What can hang from each mark:
J321: J60 J541
J508: J469
J247: J469
J469: J247 J508 J522
J60: J64 J321 J469
J522: J541
J541: J321

Every row comes from one small tree of marks. The marks that hang from a mark follow it in brackets, in the order of their numbers. Every link used is in the known rows. Which tree was each row made from?
Known rows:
J60(J64): [ 0.10 -0.69 -0.31 -0.20 -0.80  1.28  0.66  0.17 -1.44  1.02  0.02  1.23
  0.43 -2.09 -0.66 -0.93 -1.33  0.89]
J60(J64 J321(J541) J469(J247 J522)): [-1.52  0.68 -0.16  0.32  1.98  2.35  0.61  4.70  2.56 -0.09  3.03  1.83
 -0.78 -6.55 -3.52 -2.38 -1.90 -2.34]
J522(J541(J321(J60(J64 J469(J247 J508))))): [-3.63  1.98  1.23  1.66  2.69  2.17  2.17  2.43  2.05  0.38  4.40  0.19
 -0.78 -4.95 -2.13 -3.47 -1.87 -0.52]
J508(J469(J247 J522)): [-1.57  0.94  2.69  1.74  1.45  1.83  0.34  5.32  1.08  0.28  1.61 -0.11
  0.09 -0.99 -1.29 -3.28 -0.43 -5.26]
J60(J321 J469(J247 J508 J522(J541))): [-4.36  4.70 -1.28  1.55  3.37  2.67  0.82  3.62  3.22 -0.96  3.77  0.11
 -0.83 -5.13 -2.82 -1.53 -0.85 -3.11]
J321(J60(J64 J469(J508 J522)) J541): [-1.36 -0.67  1.54  2.37  1.29  2.15  0.83  2.40  0.02 -0.17  3.17  1.05
 -0.43 -6.04 -2.11 -4.45 -0.63 -0.35]
J247(J469(J508 J522(J541))): [-4.66  2.53  0.20  2.50  3.67  3.05  0.34  3.00  1.25 -0.51  1.79 -2.47
  0.39 -3.27 -1.73 -4.62  0.44 -1.80]
J508(J469(J247 J522(J541(J321(J60(J64)))))): [-3.75  1.16  5.63  3.48  2.85  3.03  1.50  6.69  2.00  0.78  2.22  0.65
  0.14 -4.42 -1.56 -6.31 -3.20 -2.94]
J247(J469(J508 J522(J541(J321(J60))))): [-5.59  1.82  3.43  3.94  4.10  2.20  0.16  3.99  2.40 -1.71  2.55 -3.61
 -0.02 -3.75 -0.94 -6.39 -0.06 -0.95]
J522(J541): [-1.27  1.88  0.03  0.11  1.36  0.62  0.82  0.47  1.21  0.45 -0.20  0.26
  0.09 -0.65 -0.30 -0.41 -1.19  0.75]
J60(J321 J469(J247 J508)): [-1.88  3.15 -2.14  0.45  1.29  0.68  0.59  0.96  2.41 -1.57  3.42  0.50
 -1.45 -3.72 -1.95  0.13  0.23 -1.07]
J247(J469(J508)): [-2.21  1.02 -0.77  1.49  1.40  1.02  0.12  0.34  0.40 -1.17  1.52 -2.08
 -0.23 -1.78 -0.90 -2.80  1.49  0.22]
J321(J541): [ 0.79 -0.26  1.00  0.27  0.94 -0.06  0.31  1.09  3.02 -0.81  0.09 -0.52
 -0.10 -1.54 -1.12 -0.55 -0.55  0.12]
J522(J541(J321)): [-2.13  1.36  1.59  1.03  1.91  1.14  1.16  1.20  2.78  0.30  0.19 -1.12
 -0.02 -1.34 -0.51 -0.80 -1.53 -0.03]
J60(J64 J469(J508)): [-0.98  0.41 -2.15  0.48 -0.60  2.24  1.61 -1.16 -2.16  1.54  2.25  1.96
 -0.57 -3.73 -1.53 -1.32 -0.31  0.95]
J469(J247 J522(J541)): [-2.99  1.90  1.05  0.56  3.70  2.04  0.27  4.90  2.57  0.00  1.48 -1.52
  0.97 -1.45 -2.03 -1.87 -1.08 -4.64]

Write each row's tree:
[-1.22 -1.38  1.46  0.95 -0.56  0.66  0.97  0.04 -1.54  1.52  2.28  1.90
 -1.18 -2.65  0.12 -2.67 -1.01  1.76]  J541(J321(J60(J64 J469)))
[ 0.71 -1.42  2.30  0.73  0.45  0.02  0.34  1.25  1.10 -0.66  0.58  1.41
 -0.09 -3.68 -0.78 -2.55 -1.90  2.31]  J321(J60(J64) J541)
[-4.24  3.80 -1.54  1.29  2.74  3.80  1.45  3.85  1.61  0.09  3.65  1.47
 -0.43 -7.25 -3.58 -2.47 -2.07 -2.22]  J60(J64 J321 J469(J247 J508 J522(J541)))
[-1.91  0.57  1.80  2.04  3.26  0.80  0.14  4.42  3.13 -1.65  4.46 -1.20
 -0.71 -3.94 -2.39 -3.79  0.57 -3.83]  J321(J60(J469(J247 J508 J522)) J541)
[-3.17  2.36  0.71  2.25  2.49  2.90  0.74  2.64  1.49 -0.55  0.98 -1.46
  0.70 -2.92 -1.58 -2.24 -0.76 -2.27]  J469(J508 J522(J541))
[-4.63  1.68  0.61  2.09  3.52  4.89  2.27  4.62  1.67  1.51  4.18 -1.05
  0.23 -5.72 -3.60 -3.61 -1.76 -4.55]  J60(J64 J469(J247 J508 J522(J541(J321))))
[-0.01  1.42 -0.79  0.02  0.41 -0.33  0.45 -0.16  2.99 -0.83  1.24  2.21
 -2.01 -3.79 -1.11 -0.04 -0.50  2.13]  J60(J321(J541) J469)
[-5.46  2.09  1.82  3.34  4.10  3.63  0.75  3.93  2.52 -0.80  2.18 -4.12
  0.41 -3.76 -1.98 -5.02 -0.06 -2.34]  J247(J469(J508 J522(J541(J321))))
[-0.34  1.09 -1.17 -0.64  1.31  1.02  1.15  2.38  3.14 -0.27  2.76  2.46
 -1.32 -5.89 -3.02 -1.05 -1.89  0.37]  J60(J64 J321(J541) J469(J247))
[-3.34  0.67  0.21  2.30  2.15  2.39 -0.24  2.67 -0.18 -0.91  1.89 -2.91
  0.29 -2.57 -1.43 -4.16  1.52 -2.38]  J247(J469(J508 J522))
[-0.80 -1.47  1.87  1.13  0.72  1.34  0.52  2.49 -0.53  0.84  2.33  2.18
 -0.61 -4.52 -1.43 -4.01 -1.15 -0.16]  J321(J60(J64 J469(J522)) J541)
[ 0.40 -1.05  0.81  0.11 -0.04 -0.10  0.92  0.01  0.05  0.90  1.97  2.96
 -1.24 -3.84 -0.83 -2.73 -1.09  2.47]  J321(J60(J64 J469) J541)
[-1.13 -1.21  1.84  0.68  2.23  1.38  0.43  4.69  0.94  0.41  3.55  1.22
 -0.39 -4.42 -2.40 -4.16 -1.18 -2.57]  J321(J60(J64 J469(J247 J522)) J541)
[-3.98  2.02  0.49  1.75  3.05  2.92  1.31  3.88  0.11  0.57  4.26  0.89
 -0.04 -5.02 -2.56 -4.46 -1.56 -2.58]  J321(J60(J64 J469(J247 J508 J522(J541))))
